What can hang from each mark
Q254: Q105 Q120
Q105: Q254 Q473
Q151: Q115 Q351
Q351: Q151
Q120: Q254 Q775
Q775: Q115 Q120 Q274
Q115: Q151 Q775
Q473: Q105

Known rows, with every way that one mark hangs from another
Q115{Q151 Q775{Q120{Q254{Q105}} Q274}}: [-3.94 -0.96 -2.86  0.75  0.36  3.62  1.46 -0.17 -0.80 -2.43  1.19  4.18
 -0.51 -3.16 -1.19  1.39  2.69  4.04  1.50  0.21  2.96  1.88 -1.14 -6.14
  1.31  2.49  1.48]
Q151{Q115{Q775{Q120}} Q351}: [-2.55  0.72 -2.46  1.46 -0.67  1.09 -3.80 -2.96  1.11 -1.22 -4.18 -2.14
 -2.05  0.34 -0.23  3.92  0.27  3.20  0.90 -0.97  0.08 -1.96  2.87 -2.36
  0.29  0.79  0.15]
Q254{Q105{Q473} Q120{Q775{Q115 Q274}}}: [-0.39 -1.26 -0.59  0.77  2.17  1.50  2.60 -0.24  1.28  1.68 -0.60  5.84
 -2.90  1.05 -0.54 -1.85  0.03  4.03  5.50 -0.65  2.22  1.21 -2.42  4.53
  0.09  3.13  2.96]
Q105{Q473}: [ 0.00  0.30 -0.29  1.08  3.68 -0.75 -0.51  4.07 -0.67  1.82 -0.82 -4.67
 -1.65 -0.79  2.13  0.02 -1.79 -0.06  1.26  0.04  1.60 -2.70  2.68  1.50
  0.43  3.36 -2.21]
Q105{Q254}: [ 0.53 -1.19 -3.24  0.75  2.88 -1.15 -2.53  0.10 -0.25 -1.26 -0.52 -4.20
 -0.99 -1.26 -0.34  0.37  0.03 -0.18 -1.15  1.84  2.49 -0.53  4.00  0.90
  0.09  3.42 -1.99]
Q115{Q151{Q351} Q775{Q120{Q254} Q274}}: [-4.75 -0.39 -2.67  0.55 -2.32  2.48 -1.55  0.68 -0.50 -2.32 -0.73  1.00
 -0.57 -1.77 -2.29  4.49  0.00  4.51  1.40  0.20  2.45 -1.36 -1.59 -4.37
  2.45  0.68  1.06]
Q473{Q105{Q254{Q120}}}: [-1.45 -0.84 -2.82  1.29  4.80 -0.73 -4.16 -2.62  0.23 -2.91 -2.09  0.51
 -0.33  0.19  1.32 -0.12  0.82  0.81 -2.97  0.18 -1.55 -0.28  5.03  1.37
 -0.31  4.47 -1.33]
Q473{Q105{Q254}}: [ 0.17 -2.22 -3.05  1.65  4.76 -0.79 -1.60 -1.05 -0.56 -1.47 -1.37 -1.93
  0.17 -0.64  0.82  0.48  0.43 -0.26 -3.43  0.53 -1.40 -1.37  4.79  0.98
 -0.65  2.82 -1.71]
Q775{Q120{Q254} Q274}: [-2.64 -0.77 -1.69 -0.86 -1.08  0.51  1.03 -0.09 -1.47  1.11 -1.59  0.73
 -1.74 -4.01 -2.31  2.01  0.74  3.53  1.95 -1.84  1.73 -0.80  4.60  0.79
 -0.39  1.44  1.67]
Q115{Q151}: [-3.20  0.44 -0.67  1.98  0.33  0.40 -2.27  3.86 -0.05 -0.29 -0.23 -2.21
 -1.71 -1.48  1.06  0.18 -1.26 -0.74 -0.01  2.15  1.53 -2.39  2.42 -0.59
  1.12  1.68 -2.97]
Q151{Q115{Q775{Q120{Q254} Q274}} Q351}: [-5.00  0.34 -3.23 -0.21 -2.12  1.90 -3.11 -2.44 -0.20 -1.40 -3.23  0.39
 -1.13 -1.70 -2.83  4.89  1.22  5.27  1.28 -1.04  0.97 -1.62  0.78 -2.35
  0.35 -0.51  1.16]
Q351{Q151{Q115{Q775{Q274}}}}: [-3.64 -2.28 -4.16  1.61 -0.13  1.37 -2.22 -0.17 -1.03 -2.04 -1.63 -0.78
 -1.92 -5.19 -0.38  2.19  0.63  4.21  0.80  1.73  1.00 -1.05 -2.04 -3.58
  1.51  0.89 -0.42]
Q473{Q105{Q254{Q120{Q775{Q115}}}}}: [ 0.22 -2.21 -3.85  1.22  1.42  0.25 -3.13 -2.01  1.73 -0.55 -1.86  6.43
  0.03  1.92  0.28 -1.35  0.39  2.93 -2.39  1.13 -2.32 -0.44  3.84  5.55
 -1.32  2.65  1.28]
Q775{Q120}: [-0.52 -0.04 -1.29  0.58  0.17 -0.13  0.09 -0.89 -0.37  1.62 -2.53 -1.93
 -3.08 -1.51  0.31  0.86 -0.31  1.44  1.32 -1.70  1.18 -1.06  6.32  0.51
 -0.61  2.83  0.64]
Q351{Q151{Q115{Q775{Q120}}}}: [-1.46 -0.04 -2.96  1.10 -0.92  1.41 -2.50 -1.46 -0.47 -1.00 -2.35 -0.12
 -2.27 -3.86  0.95  1.52  0.80  3.57  0.57 -0.11  0.08 -0.46  2.19 -4.33
  1.03  2.56 -0.15]
Q120{Q254 Q775{Q115{Q151} Q274}}: [-3.65 -1.34 -2.20  0.45 -4.64  2.18 -0.27  4.96  0.44  1.86  1.07  6.81
 -0.14 -1.82 -2.80  0.30 -0.74  3.63  1.53  3.23  2.00 -1.87 -0.79  3.50
  0.10 -1.46  0.83]
Q254{Q105{Q473} Q120{Q775{Q115}}}: [ 0.95 -0.05 -0.62  0.70  2.23  1.08 -0.15  1.16  2.51  1.62 -0.77  4.45
 -2.77  2.16  0.92 -2.97  0.24  2.00  4.45  0.07  1.78  0.38  1.08  5.11
 -0.12  3.92  0.83]
Q254{Q120{Q775}}: [-2.84  0.60 -3.28 -1.05  0.35  0.72 -5.36  2.31  0.67 -0.40 -1.88  2.79
 -2.47 -0.45  0.33 -1.46 -1.43  1.76  1.81  1.46  1.78 -0.73  4.79  3.77
  0.99  3.13  0.42]
Q473{Q105}: [-1.89 -1.47 -2.68  1.22  2.69  0.25 -0.43  0.88 -0.48 -0.16 -2.16 -1.29
 -1.05 -1.54  1.65 -0.02 -0.07 -0.19 -2.41 -0.51 -2.00 -2.62  5.81  2.15
 -1.17  2.33 -1.42]
Q120{Q775{Q274}}: [-2.39 -2.48 -3.34 -0.82 -0.58  0.94 -0.03  2.67 -0.82  0.73 -0.79  2.23
 -2.45 -2.29 -1.55  0.40 -1.57  3.02  2.22  1.31  2.60 -1.39  1.46  3.05
  0.68  0.88  1.98]
Q120{Q254{Q105{Q473}} Q775{Q115{Q151}}}: [ 0.21  0.58  0.51  0.65 -0.51  3.07  0.18  7.38  1.68  1.89  2.51  5.63
  0.43  0.35 -0.18 -2.70  0.00  0.26  2.57  2.76  1.70 -0.48 -0.87  2.19
  0.41  1.35 -1.27]
Q151{Q115}: [-2.94  0.85 -1.28  1.30  0.44 -0.02 -4.17  0.90  0.37  0.04 -2.65 -2.44
 -2.21 -1.53  0.59  0.81  0.19 -0.06  0.15  0.94  0.08 -2.60  4.66  1.35
 -0.72  0.80 -2.71]

Rows
[-3.61  0.39 -3.73  1.29  0.25  1.28 -5.80 -0.39  1.04 -2.39 -3.17 -4.13
 -1.67 -0.07  0.22  2.77  0.12  1.69  0.20  1.69  0.50 -3.13  1.67 -1.11
  0.81  0.49 -1.79]
Q151{Q115{Q775} Q351}
[-0.16  0.60 -1.30 -2.03  2.46  2.07 -0.94  6.33  0.66  0.56  1.42  1.92
 -0.44 -1.37  0.08 -2.76  0.10 -0.54  2.94  1.74  2.38  0.45  2.39  2.43
  0.91  2.95 -1.18]
Q120{Q254{Q105{Q473}} Q775}
[-0.80 -3.74 -3.80  1.22  1.28  0.26 -0.83 -3.83  0.69 -0.12 -1.88  8.02
 -0.39  1.10 -1.11  0.20  0.09  5.30 -1.27  0.06 -1.56 -0.07  0.35  5.12
 -1.21  1.84  3.25]
Q473{Q105{Q254{Q120{Q775{Q115 Q274}}}}}
[ 0.54 -0.85 -1.70  0.75 -1.12  1.52  2.39 -1.68  1.36  1.69 -1.41  2.30
 -1.76 -1.44 -1.69 -0.80  3.18  1.33  2.85 -1.37  0.33  0.75  6.73  2.95
 -2.19  2.21  0.71]
Q775{Q115 Q120{Q254{Q105}}}
[-2.63 -1.80 -2.49  1.21 -0.95  1.53  0.08 -2.83 -1.13 -1.14 -2.43  0.87
 -2.71 -4.87 -0.67  3.06  0.71  5.61  1.93 -1.14  0.65 -0.19 -1.37 -4.86
  1.02  1.67  1.61]
Q351{Q151{Q115{Q775{Q120 Q274}}}}
[ 0.73 -1.83 -1.53  0.76  2.28 -0.83 -0.18 -0.67  0.73  2.09 -0.28  4.48
 -1.05  1.95 -1.03  0.12 -1.37  5.17  2.43  0.54  2.63  0.30 -2.81  4.22
  0.22  3.23  2.24]
Q105{Q254{Q120{Q775{Q115 Q274}}} Q473}
[-0.94 -0.84 -2.08 -0.28  4.14  2.83  3.48 -0.47 -0.84 -0.31  0.40  1.27
 -0.70 -2.60 -0.36  1.18  2.45  4.82  2.63 -2.12  2.75  1.82 -1.21 -3.70
  0.40  4.05  2.27]
Q115{Q775{Q120{Q254{Q105{Q473}}} Q274}}
[-2.52  0.38 -1.81  2.00 -0.93  1.77 -2.66  0.55  0.41 -1.58 -1.60 -2.03
 -1.62  0.56  0.42  3.36 -1.04  2.63  0.45  0.23  1.77 -1.91  0.39 -4.51
  2.28  2.26  0.08]
Q115{Q151{Q351} Q775{Q120}}
[-2.83 -2.36 -0.98  3.43 -2.22  0.46  2.11  1.08 -0.02  1.71 -0.34  1.09
 -2.05 -1.15 -0.86  1.58 -0.81  2.77  1.55  1.11  1.31 -2.52 -1.22  1.49
 -0.33  0.15 -0.16]
Q775{Q115{Q151} Q274}
[-1.25 -0.69 -1.55 -1.70  2.23  2.39  1.78  4.94 -0.27  0.23  1.30  3.64
 -0.85 -2.35 -1.43 -1.53  0.00  1.51  3.99  0.97  3.29  0.47 -0.76  1.72
  1.05  1.89  0.79]
Q120{Q254{Q105{Q473}} Q775{Q274}}
[-3.89 -0.01 -3.17  2.31 -0.01  1.91 -4.18  2.74  0.59 -2.71 -0.47 -3.64
 -1.00  0.49  0.93  2.63 -1.07  1.48 -0.30  2.97  2.28 -2.92 -0.85 -3.16
  2.70  1.69 -1.79]
Q115{Q151{Q351} Q775}
[-2.07 -2.64 -3.67  0.05  3.30  0.42 -2.12 -1.80 -0.51 -2.55 -1.38  6.12
 -0.74 -0.14 -0.69  0.38 -0.44  3.51 -1.65  0.22 -0.54  0.54  0.69  2.02
  0.54  2.88  2.22]
Q473{Q105{Q254{Q120{Q775{Q274}}}}}
[-1.89 -2.31 -3.02  0.57 -0.73  1.73  1.60 -2.09  1.65  0.38 -1.33  6.96
 -3.68 -0.13 -1.64 -1.54  1.22  4.10  4.56  0.16  1.78  1.35  0.22  4.88
 -0.59  1.80  3.43]
Q254{Q105 Q120{Q775{Q115 Q274}}}
[-2.03 -1.77 -2.10  1.74 -1.25  0.38 -2.40 -0.44  0.97 -0.02  0.52  7.23
 -0.89  1.19 -1.75  0.27 -1.19  4.55  0.86  2.59  2.40  0.12 -3.12  2.03
  0.85  1.34  1.49]
Q105{Q254{Q120{Q775{Q115{Q151} Q274}}}}
[ 0.60  0.90 -1.32 -0.69  4.46 -0.78 -5.14  2.82  0.69 -0.14 -0.03  1.28
 -0.56  1.48  1.10 -1.18 -2.11  1.77  0.74  1.38  2.72  0.19  0.99  2.00
  1.73  5.24 -0.61]
Q105{Q254{Q120{Q775}} Q473}
[-0.45  0.99  1.07  2.04  0.99  2.07 -0.77  3.43  2.31  1.18  0.95  5.87
 -1.69  2.47  1.71 -2.76 -0.87  0.91  3.73  1.45  1.92  0.48 -2.04  2.32
  0.96  3.37 -0.25]
Q254{Q105{Q473} Q120{Q775{Q115{Q151}}}}
[ 0.73  1.12  2.78  2.21  0.29  2.09  2.95  2.07  1.18  2.40  0.92  3.00
 -0.52  0.09  0.14 -0.76  1.04  0.63  2.86 -0.95  0.97  0.10  0.91 -0.25
 -0.48  2.56 -1.23]
Q775{Q115{Q151} Q120{Q254{Q105{Q473}}}}
[-0.63  0.69 -0.59 -0.26  4.06  1.42  0.09  4.43  0.10  0.12  0.66 -2.30
 -0.47 -1.95  0.87 -1.84  1.14 -1.22  2.42  0.50  1.89 -0.03  3.05  1.19
  0.26  3.50 -2.73]
Q120{Q254{Q105{Q473}}}
[-3.57 -1.48 -1.87  2.18 -1.26  2.12  0.18 -1.27 -0.68 -1.71 -1.59 -0.54
 -2.23 -0.13 -1.01  4.80 -1.13  4.85  1.37 -0.65  2.53 -1.54 -3.13 -5.08
  2.48  1.36  2.11]
Q115{Q151{Q351} Q775{Q120 Q274}}
[-1.67  0.83  0.19  1.95 -5.30  1.23 -1.44  1.24  1.28  1.24 -1.39  0.90
 -0.93  0.53 -2.32  2.51 -0.53  1.47  1.78 -0.16 -0.04 -2.98  3.15  1.68
  0.08 -0.15 -0.88]
Q775{Q115{Q151{Q351}} Q120{Q254}}
[-4.14 -0.49 -3.06 -0.24  0.61  3.03  0.07 -3.76 -0.28 -1.96 -1.45  4.02
 -1.25 -3.60 -1.81  1.87  3.86  4.79  1.46 -1.05  1.53  1.37  1.01 -3.80
 -0.84  1.09  1.59]
Q151{Q115{Q775{Q120{Q254{Q105}} Q274}}}
[-4.72 -1.48 -3.78  1.27  1.17  1.16 -2.42 -1.38 -0.46 -1.22 -1.91 -0.31
 -1.56 -2.96 -0.38  2.61  1.04  4.92 -0.36  1.23  1.61 -1.89 -0.36 -2.14
 -0.25  0.61  0.06]
Q151{Q115{Q775{Q274}}}
[-3.91  1.30 -2.43  0.45 -1.99  2.25 -4.31  1.86  0.48 -1.73 -0.66 -0.54
 -0.03 -0.67 -0.64  2.91 -0.04  2.42 -0.12  0.93  1.65 -1.62  1.70 -3.84
  2.19  1.60 -0.69]
Q115{Q151{Q351} Q775{Q120{Q254}}}
[-2.73 -0.52 -4.26  1.05 -0.19  1.27 -4.80  1.33 -0.08 -2.12 -1.37 -2.31
 -1.47 -4.17  1.19  0.83  0.73  1.92 -0.06  2.59  0.24 -1.28  1.51 -3.21
  1.46  1.94 -2.29]
Q351{Q151{Q115{Q775}}}
[ 2.25  0.30  0.71  1.16  1.25  1.02  3.62  0.22  1.16  3.33 -0.46  1.47
 -1.40 -0.23 -0.15 -0.82  1.90  1.30  3.64 -2.40  0.63  0.38  3.89  2.12
 -1.99  3.26  0.05]
Q775{Q115 Q120{Q254{Q105{Q473}}}}
[-0.90 -0.12 -3.65 -1.17  1.98 -0.59 -5.95  0.70  0.74 -1.61 -0.83  2.16
 -1.21  0.03 -0.35 -1.19 -0.79  1.80  0.19  2.54  2.70  0.62  3.70  2.75
  1.18  3.93  0.02]
Q105{Q254{Q120{Q775}}}
[-1.53 -1.94  0.45  3.40 -2.88  0.63  3.88 -2.03 -0.28  3.20 -1.29  2.85
 -2.73 -0.50 -1.18  2.32 -0.50  4.37  1.91 -1.58  1.05 -1.65 -0.18  0.27
 -1.13  0.79  1.73]
Q775{Q115{Q151} Q120 Q274}
[ 0.23  0.96 -0.38  0.68  6.18 -1.65 -4.42  0.36  0.09 -0.64 -0.69 -3.16
 -0.75  0.91  1.66 -0.18 -0.86  0.81  0.40  0.36  2.24 -0.24  1.44  0.44
  1.15  5.70 -2.14]
Q105{Q254{Q120} Q473}
[-4.03 -0.85 -1.41  1.81 -4.22  1.28 -2.42  0.72  1.38  0.14 -1.66  5.14
 -2.75  2.21 -1.96  1.82 -2.55  3.58  4.02  1.51  1.73 -2.03 -3.35  3.72
  1.64 -0.48  2.05]
Q254{Q120{Q775{Q115{Q151{Q351}} Q274}}}
[ 0.78  1.46  0.60 -0.15  3.42  1.15  1.87  2.03  0.04  0.93 -0.44 -0.61
 -1.21 -1.48  0.24 -0.79  1.31 -0.18  3.13 -2.31  1.77  0.82  4.39 -0.72
 -0.27  4.16 -0.50]
Q775{Q120{Q254{Q105{Q473}}}}
[-2.41 -2.66 -3.85 -0.63 -3.67  1.49  0.20  2.66  0.51  2.57 -0.31  5.17
 -1.01 -2.49 -3.22 -0.10  0.02  4.12  1.75  1.90  1.45 -1.91  2.29  6.33
 -1.04 -0.69  2.33]
Q120{Q254 Q775{Q115 Q274}}
[-1.22 -1.25 -3.63 -0.53  3.55  0.14 -5.25 -0.67  0.61 -2.34 -1.42  5.10
 -0.07  0.63  0.83 -1.31 -0.56  1.74 -2.48  0.97 -1.00  0.19  4.19  2.72
  0.45  3.73  0.58]
Q473{Q105{Q254{Q120{Q775}}}}
